(in the rows, 128 means zero)
Known rows, with every step that occurs
nutiz-vipu: [121 101 106 113 157 134 141 142 138 123 105 136 125  84 111  77 155 134
 128 169 126 111 169 115 133 123 150 108 100 117 116 166 112 109 113 127
 132 113 165 159 149 170 135 177 142 160 112]
zupul-seraz-gomi-bizun-debep: [143 211 107 110 154 193 144 181 123 141  68 101 138 101 113 140 162 117
 157 117 138 127 159  85 145 111 179 109 139 122 138 178 103  89 100 117
 150  93 130 209 144 150 145 151 133 142  55]
seraz-gomi-bizun-zasa: [151 201 112 101 154 149 140 171 139 158  96 129 149  92 117 138 158 128
 132 135 129 144 181  95 149 144 173 100 121  93 128 163 103 100 124 121
 164  97 137 188 141  85 138 159 131 163 100]
zasa-fome: [119 110 129  98 192 152 138 160 149 129  83 132 114  89 100  59 156 129
 121 161 142 118 169 108 145 132 160  88 109 127 116 157 111 116 111 108
 137 101 165 154 137 114 152 168 149 149 115]
dinama-zupul-seraz-gomi-bizun: [151 178  99 124 158 190 145 189 126 127  48 112 173 104 102 151 181 118
 158  96 150 125 146  92 144 114 197 101 165  97 118 174 113  80  85  99
 158  68 130 202 138 171 142 135 136 133  73]
fome-zasa-vipu-nutiz: [125 101 128 119 171 120 136 131 141 135  90 136 130  73 108  62 125 114
 117 194 117 104 166 148 139 120 148 115 149 109 116 157 107 132 122 115
 195 137 185 161 149 172 140 168 143 167 102]
kuzib-lumov: [123 111 110  91 178 120 139 154 138 135 114 138 113 100  94  92 153 132
 126 165 133 120 173 102 121 109 154  95  66 109 107 173  99 101 114 110
 143  87 157 150 144 106 142 168 137 157 123]
zupul-seraz-gomi-bizun-zasa-vipu-nutiz-nures: [154 200 125 156 116 149 118 146 143 146 108 111 182  70 120 126 112 112
 130 168 113 125 155 132 155 113 158 128 176  67 112 167 105 122 109 121
 205 119 164 191 160 183 131 148 144 158  86]
seraz-gomi-bizun-debep-lotuse: [140 202 127 113 153 188 122 172 127 146  74 109 120  93 127 131 147 101
 151 135 128 139 178  77 142 112 176 102 153 139 155 184 105  99 125 127
 158 131 131 215 147 113 141 160 122 151  69]
zupul-seraz-gomi-rapom-zasa-nures-nutiz-vipu: [139 144 119 165 109 144 131 127 155 146 115 135 197  81 126 102 125 118
 140 166 109 114 129 166 113 111 156 105 225  68 107 177  94 129 116 130
 202 151 142 188 189 224 140 160 147 150  98]
fome-zasa-vipu-nutiz-nures: [124 106 139 137 162 119 118 110 144 119 111 135 130  63 118  58 108 117
 109 208 110  92 160 153 135 101 134 123 155 100 115 155 103 139 112 122
 205 142 185 156 158 202 129 164 146 164 109]
bizun-gomi-rapom: [128 129 103  97 190 143 145 145 128 145  92 122 117 102 108  80 151 122
 142 150 128 101 178  88 135 135 156  77 109 132 128 173  89 111 140 118
 132 111 151 168 146 125 127 173 140 156  87]
vipu-zasa: [118 127 114  88 155 134 129 158 139 139 101 135 114  83  90  66 160 118
 131 173 139 100 169 129 129 125 160 108  96 111 113 153 126 111 109 113
 149 113 152 172 140 132 135 162 134 153 100]
nures-nutiz-zasa: [117 123 109 105 133 134 129 141 144 136 119 143 123  78 101  83 128 123
 119 189 127  95 151 146 125 118 148 105 128 103 104 160 120 125 118 128
 157 118 149 158 159 149 133 160 153 154 108]
nures-nutiz-vipu-zasa-bizun: [107 122 103 144 111 130 121 143 158 134 140 129 118  70 107  70 119 116
 137 184 126 101 155 155 100 107 149 122 167 103 108 164 123 122 145 132
 168 147 155 173 161 218 113 169 134 159  96]
zupul-seraz: [128 123 111 105 166 155 150 168 132 127  76 132 140  96  89  73 164 122
 140 150 150 103 160 104 142 119 173  96 107 113 114 171 113  97  94 106
 122  80 153 171 137 150 144 161 141 146 101]
debep-rapom-gomi: [125 132 138  82 176 139 134 158 137 141  85 148 121  94  97  63 145 107
 113 172 139 113 183  87 132 136 158  69 112 113 128 175  98 101 134 120
 136 115 131 170 121 111 132 183 133 150 114]
zasa-vipu: [129 109 128 112 161 135 148 136 140 129  97 133 123  83 106  65 144 116
 126 175 125 118 167 103 153 125 149 103 104 123 113 168 110 117 122 114
 141 127 179 155 142 157 139 171 144 162 109]
lumov-benul: [118 111 122  88 179 122 139 155 149 133 103 143 119  92  93  89 147 135
 125 166 136 123 170  93 132 121 152  93  63 119 119 170  94  89 134 107
 124  98 155 159 142 108 139 167 147 155 107]
bizun-debep-rapom-lumov: [103 126 114  64 166 133 124 156 123 153 123 145 105  93  99 134 152 116
 107 175 136 108 172 104 113 115 136  80  98 112 146 178  84  98 144 120
 140 113 140 174 140 104 147 180 146 148  75]
zupul-seraz-gomi: [140 142 107 105 152 167 136 182 134 144  74 127 161 100  90  98 166 119
 140 131 156 111 156 101 149 136 180 103 118 101 114 173 112  88  97 100
 140  76 128 186 148 151 144 156 140 145  85]
bizun-gomi-rapom-lumov-benul: [109 115 101  76 206 125 124 148 133 161 129 134 108  99 100 129 139 142
 115 161 127 107 170  84 102 129 135  80  45 104 131 174  62  93 181 113
 132 113 146 161 158  92 133 166 150 156  74]
nutiz-nures-zasa-bizun: [116 140 123 133 140 145 114 136 155 113 132 131 110  77 112  33 129 119
 132 174 136 103 156 103 122 103 147 105 147 106 111 163 120 119 123 123
 156 115 137 159 164 177 112 157 134 153 129]
nures-zasa-rapom-gomi-bizun-debep-lotuse: [111 209 120 119 152 187 110 166 125 133  79 109  88  88 135  66 126  91
 144 176 126 127 162  58 132 105 162  93 186 132 155 180 112 120 163 143
 171 145 118 210 129 145 137 160  94 151 111]
kuzib-lumov-rapom-gomi-seraz: [135 131 128 107 174 138 146 170 129 110 123 127 108 109 102  77 141 122
 118 167 134  91 172  94 114 102 153 101  61  92 110 187 109  99 101 109
 109 112 144 157 137 119 151 169 142 147  99]
nures-zasa-bizun-debep: [108 166 118 112 145 159 127 160 144 133 117 118  92  88 105  52 141 111
 147 158 145 112 156  96 120 112 155 103 144 133 132 170 116 112 132 126
 148 123 147 181 155 161 128 165 124 154 104]
kuzib-lumov-rapom-debep-lotuse: [126 125 131  83 150 124 123 164 140 126 145 129  92  98 114  83 144 108
 139 177 148 104 173  86 135  85 157  99 122 111 124 201 115 102 118 117
 140 141 130 155 157  88 156 177 112 150 119]
zupul-seraz-gomi-rapom-zasa: [140 141 108 112 159 160 146 171 141 145  93 130 182 102 100  77 176 117
 150 130 141 124 147 128 115 129 184  83 170  86 118 182 102 102 103 114
 156 101 112 193 164 118 151 157 137 148  97]
bizun-debep-rapom: [114 131 118  81 163 139 137 154 129 145  98 136 114  95 101  95 153 107
 129 170 137 114 172 102 135 118 149  79 133 135 144 182  96 102 127 117
 142 109 140 179 133 116 143 185 138 149  89]
seraz-zupul: [128 104 115 104 170 150 153 165 131 123  66 138 136  95  93  97 172 120
 135 147 147 105 161  99 133 120 172  89 125 121 116 166 110  95  83 108
 128  98 161 178 128 147 139 162 149 145 113]
rapom-zasa: [123 112 127 106 158 135 153 152 141 129  96 149 127  93 108  50 166 120
 124 164 137 124 166 127 122 130 167  99 118 107 114 164 111 110  86 123
 135 116 156 172 148 118 138 174 134 152 126]
kuzib-lumov-rapom-gomi-bizun-zasa-vipu-nutiz: [150 183 142 116 136 105 144 141 146 131 138 115 117  83 121  86 101 117
 119 196 104 125 185 113 122 100 147 120 110  74 107 176  97 128 151 128
 190 165 180 156 137 107 142 171 128 165 108]
zupul-seraz-gomi-bizun-debep-lotuse: [142 209 118 120 150 205 125 189 121 146  62 101 140  97 123 130 153  98
 163 122 142 131 162  82 140 106 190 106 168 129 152 190 108  94 107 119
 155 107 125 223 149 138 147 150 120 144  63]
debep-rapom-zasa-nures: [125 118 145 115 137 117 140 128 150 146  89 159 141  85 118  54 143 104
 111 186 127 128 166 130 128 127 149  82 174  96 119 166  91 122 101 114
 176 130 152 170 153 131 137 181 138 146 129]
kuzib-lumov-rapom-debep: [125 128 119  69 154 114 140 155 141 122 151 129  92 101 105  95 153 129
 131 173 143 100 169  91 140  93 145 101  93 103 112 189 110  96 111 114
 134 126 135 142 152  99 155 177 125 148 109]
fome-zasa-nures: [126 129 139 111 179 134 139 131 142 134  82 146 121  79 118  61 140 126
 115 175 129 102 166 119 141 127 152 103 131 112 123 149  94 125 107 109
 186 118 174 158 149 160 139 163 132 158 116]
kuzib-lumov-rapom: [131 100 108  81 151 109 151 148 142 111 134 131 106 103 102  71 151 131
 129 175 135 105 176 106 120  97 149 103  73 102 103 181 105 100 119 101
 140 106 146 140 149  98 152 171 143 148 112]
lumov-kuzib: [135 108 105  87 171 117 133 157 139 120 102 134 110  95  94 102 153 131
 121 167 142 113 177  88 108 115 153  93  61 133 107 163 105  91  97 120
 139 105 147 149 145 132 143 172 144 155 132]
nutiz-nures: [123 118 130 111 164 138 131 131 140 111 111 139 122  83 106  71 143 128
 120 178 128  99 170 103 139 107 145 100  96 114 115 163 107 110  99 120
 133 107 159 155 145 156 127 168 145 151 118]
fome-zasa: [124 113 115  89 192 136 143 155 134 133  90 143 117  87 110  65 158 128
 122 163 140 105 170 121 133 130 163  99 114 115 124 157 103 110 111 113
 163  97 152 162 142 128 142 165 132 160 113]

Rows
[124 119 126 123 135 117 122 128 146 130 106 132 128  73 100  63 118 109
 127 204 116 107 155 140 147 112 136 116 148 104 101 156 129 136 126 121
 181 144 177 165 161 183 136 157 152 159 117]
nures-zasa-vipu-nutiz
[102 103  78  97 139 109  83 136 138 112 158 139 103  81 108 111 127 136
  91 208 132  96 147  95  87  99 115 102  96  86 103 154  99 106 137 125
 186 110 112 145 165 175 139 155 140 150 146]
nutiz-nures-zasa-rapom-lumov-kuzib
[154 189 126 133 129 131 133 149 145 158  98 120 161  77 118 133 123 113
 126 165 108 143 177 120 157 134 158 118 156  88 118 163 105 121 137 123
 195 136 170 190 148 131 136 161 142 167  89]
seraz-gomi-bizun-zasa-vipu-nutiz
[120 113 133 124 147 122 123 123 144 110 105 136 129  79  99  78 125 124
 115 197 118  91 175 122 134  96 142 106 121 108 113 161 110 117 103 122
 147 122 169 164 146 172 125 168 157 149 107]
vipu-nutiz-nures
[120 167 129 100 176 160 139 162 144 143  85 126 108  90 133  82 153 108
 129 156 124 149 165 129 120 113 159  80 200 124 143 170  91 122 107 126
 177 125 142 191 140  85 154 175 133 138 103]
gomi-bizun-debep-rapom-zasa-fome
[121 144 140 120 118 123 122 123 152 142 107 143 126  71 101  95 112 112
 122 205 118  93 156 152 133 109 141 116 143 100 103 147 117 133 121 117
 186 149 176 169 154 196 126 157 147 150 101]
vipu-zasa-nures-nutiz
[129 128 132 123 136 107 138 141 146 152 114 137 146  72  97  81 122 113
 118 196 121 117 172 135 152 133 149 112 126  95 113 162 111 130 126 121
 169 138 198 164 142 141 139 177 144 171 111]
bizun-zasa-vipu-nutiz
[132 119 151 129  90 109 160 112 157 113 124 151 130  83 129  55 119 112
 116 205 117 100 157 158 126 102 144 112 173  86 104 166 106 131 103 117
 169 171 168 159 163 173 140 174 154 143 114]
lumov-rapom-zasa-nures-nutiz
[117 131 124 127 130 129 115 127 147 135 108 133 124  66 113  64 133 125
 123 194 118  97 157 142 126 118 139 130 121 103 108 146 118 131 109 123
 180 144 183 168 159 207 128 166 133 156 106]
nutiz-vipu-zasa-nures
[135 176 124 103 184 152 144 167 148 144  92 125 120  84 120  96 152 134
 125 151 129 141 177 106 149 137 167  91 132 108 126 152 104 123 120 119
 161  99 170 166 131  69 151 159 138 158 120]
gomi-bizun-zasa-fome
[140 128 127 170 129 152 119 140 146 125 103 118 212  81 101  96 138 101
 146 153 123 109 120 163 115  94 169 108 238  62 105 183 105 124  88 114
 207 136 152 195 173 223 136 148 146 141  86]
dinama-zupul-seraz-gomi-rapom-zasa-vipu-nutiz-nures
[115 119 113 105 142 129 122 144 143 131  95 133 123  77  90  63 137 123
 118 191 127  95 165 140 125 120 152 111 124 104 107 155 122 124 108 121
 156 114 159 166 152 136 137 165 153 152  99]
vipu-nutiz-zasa
[127 146 105 174 156 178 112 171 125 125  99 116 122  92 118  83 128 102
 137 139 149  79 132 107 121 115 155 109 173 104 115 167 117 111  67 111
 143  93 147 201 164 238 101 145 146 136 104]
nutiz-nures-zasa-bizun-gomi-seraz-zupul
[129 107 124 108 182 134 144 139 138 135  96 137 122  76 116  55 143 118
 119 175 129 112 161 128 142 130 151 108 125 117 119 160 104 125 121 114
 179 122 172 153 148 158 142 167 131 169 109]
fome-zasa-vipu
[120 141 137  95 186 151 126 152 139 145 112 129 115  90 108  92 155 106
 150 163 136 110 174  69 147 101 163  64 169 134 147 194 111 111 142 136
 126 148 128 173 148  92 150 173 117 160 115]
gomi-rapom-debep-lotuse
[124 118 146 129 114 108 139 116 155 147 104 167 149  81 119  85 116  99
 108 203 115 120 156 157 126 113 143  84 203  88 112 169  93 130 113 120
 189 147 156 170 158 162 132 180 150 145 126]
debep-rapom-zasa-nures-nutiz
[107 126 133  90 173 148 130 166 147 153  97 137 116  91 113  52 152 106
 119 168 143 133 156 144 118 131 157  80 178 120 138 172  95 124 100 120
 168 122 150 183 146  96 155 186 133 141 108]
bizun-debep-rapom-zasa-fome
[109 213 120 123 146 175 110 137 130 111 105 109  91  81 135  71 117 113
 129 186 113 110 154  68 131  95 137 104 163 116 140 166 103 122 146 146
 176 134 124 190 132 187 124 158 110 145 109]
nutiz-nures-zasa-rapom-gomi-bizun-debep
[141 142 101 103 170 164 142 169 138 144  87 119 173 103  90 101 170 121
 154 130 140 112 158  96 135 123 178  76 145 105 122 183 103  95 127 105
 143  89 114 184 152 125 152 153 145 151  82]
zupul-seraz-gomi-rapom
[113 123 135 123 161 135  92 131 158 115 112 129 120  70 105  50 112 126
 113 204 125  94 151 151 139 101 136 108 161  96 102 142 126 142 102 121
 190 125 165 160 165 163 138 150 161 142 130]
vipu-nutiz-nures-zasa-fome
[102 142 104  96 139 119  75 146 142 130 180 130  85  79 108 116 114 116
 103 192 141 105 153 101  59  86 116  92 123 105 128 171  85 103 141 133
 187 134 111 160 177 159 125 167 138 148 118]
nutiz-nures-zasa-bizun-debep-rapom-lumov-kuzib
[143 185 123 137 116 157 131 159 136 158  76 113 167  87 123 119 128  84
 141 158 115 145 145 148 128 107 165 109 242  93 132 187  94 115 106 122
 211 138 137 224 159 170 145 165 135 141  62]
zupul-seraz-gomi-bizun-debep-rapom-zasa-vipu-nutiz
[138 133 110  93 176 145 138 152 143 140  99 128 153  99 100 106 166 125
 142 142 125 118 174  91 136 128 162  74 129 115 126 177  99  99 147 113
 144 111 119 174 151 104 147 163 148 158  90]
seraz-gomi-rapom
[124 138 108 187 142 163 106 163 128 123  92 113 130  88 109  91 110  98
 133 159 138  71 136 126 119 103 151 114 198  96 112 165 119 117  72 113
 159 107 159 210 167 252 100 146 153 133  92]
vipu-nutiz-nures-zasa-bizun-gomi-seraz-zupul
[137 186  73 135 129 173 140 201 127 147  67 114 190 102 104 145 178 114
 150 110 153 135 139  85 151 136 195  96 203  73 127 177 101  87 119  97
 186  51 118 208 125 156 145 146 112 143  85]
dinama-zupul-seraz-gomi-bizun-zasa-rapom
[124 106 150 150 132 116 128 111 151 118 119 139 140  68 118  45 115 109
 110 209 107 111 156 161 125 103 138 122 160  91 104 162 110 139  88 133
 177 161 189 166 162 197 125 175 148 155 118]
rapom-zasa-vipu-nutiz-nures
[115 115 100 119 121 121 121 138 145 135 131 139 126  70 105  99 125 123
 128 196 119  93 153 169 117 111 143 126 135  98 103 156 128 126 124 134
 171 142 162 169 160 207 126 165 143 157 100]
nures-nutiz-vipu-zasa
[130 128 130  80 166 124 144 156 141 114 126 131  99 103 100  52 141 127
 120 176 139 102 180  91 113 108 156 102  54  98 107 181 102 100 127 112
 135 127 143 145 135 102 144 177 129 151 112]
kuzib-lumov-rapom-gomi
[122 117 118 109 148 143 130 137 143 135 107 127 120  70 108  43 138 118
 121 183 126 111 153 129 139 133 144 115 113 111 105 160 120 132 113 120
 159 126 169 150 157 153 139 166 144 164 107]
nutiz-zasa-vipu
[108 138 120 104 152 147 139 161 142 143 106 128 105  94 103  71 144 100
 139 158 142 122 175  85 120 113 155  75 162 141 148 190  91  99 146 115
 138 115 137 181 134 131 128 188 128 150  84]
zasa-bizun-debep-rapom
[132 161 121  81 178 150 129 159 143 152 115 125 138  98 101 128 166 123
 146 140 135 113 168  75 155 125 158  73 149 114 135 187 103  96 140 127
 138 130 107 176 154 106 150 171 132 155  90]
seraz-gomi-rapom-debep
[135 164 108 102 174 178 130 188 132 145  91 115 174 104  83 149 188 115
 164 105 162 101 133  82 151 113 185  77 189  96 129 194 111  85 102 110
 147  96 109 193 150 156 154 151 124 139  74]
dinama-zupul-seraz-gomi-rapom-debep
[107 116  96 121 134 133 110 130 143 109 121 137 121  81 115  49 134 120
 120 199 128  99 147 102 144 109 134  99 160  99 112 163 116 121 135 118
 169 100 123 162 151 183 131 158 132 149 137]
nutiz-nures-zasa-rapom
[121 141 133 114 144 143 125 131 146 135  94 136 120  73 108  50 134 126
 116 187 127 100 158 117 134 126 144 109 115 107 109 149 111 132 102 117
 166 119 171 154 157 153 136 162 145 152 111]
nutiz-zasa-nures
[126 109 136 121 151 132 154 137 145 134 103 142 131  82 117  41 149 110
 123 177 126 132 156 132 133 132 156 109 128 107 109 166 112 125  96 125
 152 140 177 163 152 151 139 175 135 161 122]
rapom-zasa-vipu
[100 131  83 119 161 141 108 150 138 157 154 112  98  80 115  82 137 126
 130 162 125  92 165 121  74 128 139 108 119  97 125 166  89 118 181 131
 165 145 145 176 170 174 110 171 126 161  66]
nutiz-vipu-zasa-bizun-gomi-rapom-lumov
[123 132 123 108 150 136 110 130 143 115 126 139 119  77 109  60 136 126
 123 186 130  96 154 119 139 107 139 107 116 101 108 155 124 123 101 124
 157 110 144 158 163 162 127 152 144 151 134]
nutiz-nures-zasa
[107  96  89 103 171 135 141 153 135 128  86 141 120  90 113  51 158 122
 122 174 138 106 163 102 137 133 158  89 156 115 130 163  96 109 141 105
 174  86 130 164 129 149 145 170 118 159 114]
fome-zasa-rapom
[141 182 115 102 163 137 154 158 135 143  99 132 126  87 117 112 157 129
 131 153 125 135 185  95 146 129 167  94 112 105 127 161 104 110 123 127
 146  99 163 172 130  84 138 163 131 163 118]
gomi-bizun-zasa
[145 174 125 117 156 134 155 143 139 145 106 126 131  76 126 103 140 118
 129 164 113 143 176 101 155 130 154 106 126 105 123 162 104 123 131 126
 161 124 184 164 135 115 138 163 135 173 115]
gomi-bizun-zasa-vipu
[135 120 100 137 184 172 148 186 106 141  55 124 132 108 103 127 160 109
 132 127 149  87 153 101 142 139 167  98 120 120 122 170 109  95  55 102
 111  77 167 202 138 187 128 159 154 136  80]
bizun-gomi-seraz-zupul
[136 171 135  91 179 151 142 151 133 133  71 135 115  94 117  90 145 109
 122 160 121 130 190  71 133 121 160  70 135 116 133 174  94 100 144 127
 142 118 126 178 116 102 131 173 132 148 108]
debep-rapom-gomi-bizun
[124 152 100 148 160 165 127 177 129 142 100 118 104 100 113  68 134 104
 139 140 146  97 153  96 135 138 156 105 136 115 119 167 120 112 106 112
 127  92 145 191 163 188 113 156 134 149  93]
nures-zasa-bizun-gomi-seraz
[111 146 105 131 165 161 124 171 126 125  90 132 120  97 103  57 141 108
 120 175 135  97 148  82 140 131 149  90 142  98 122 170 124 112 126 120
 130  97 119 186 131 178 141 160 129 148 119]
nures-zasa-rapom-gomi-seraz
[109 111 109 120 140 136 109 146 158 139 125 131 121  67 108  79 122 127
 122 194 126 100 146 182 122 118 143 121 153 102 101 148 127 138 122 127
 187 143 169 164 161 192 140 163 149 152 107]
nures-nutiz-vipu-zasa-fome
[153 192 134 149 124 130 115 128 148 144 118 119 164  66 128 132 107 116
 117 180  99 132 171 128 154 117 145 123 163  77 117 161 102 129 127 130
 205 141 170 183 158 163 125 158 146 166  93]
seraz-gomi-bizun-zasa-vipu-nutiz-nures
[126 133 145 130 131 126 142 115 150 133  97 148 130  81 109 104 113 119
 117 194 115 103 163 122 149 108 141  98 141 111 110 160 101 125 122 119
 161 139 182 160 148 188 130 166 156 151 111]
zasa-nures-nutiz
[107 111 107 107 167 146 110 159 152 135 111 123 115  70 106  51 148 130
 125 177 135 106 155 156 123 130 150 120 122 108 108 145 128 131 111 120
 173 123 168 164 154 162 146 166 138 153 106]
nutiz-vipu-zasa-fome
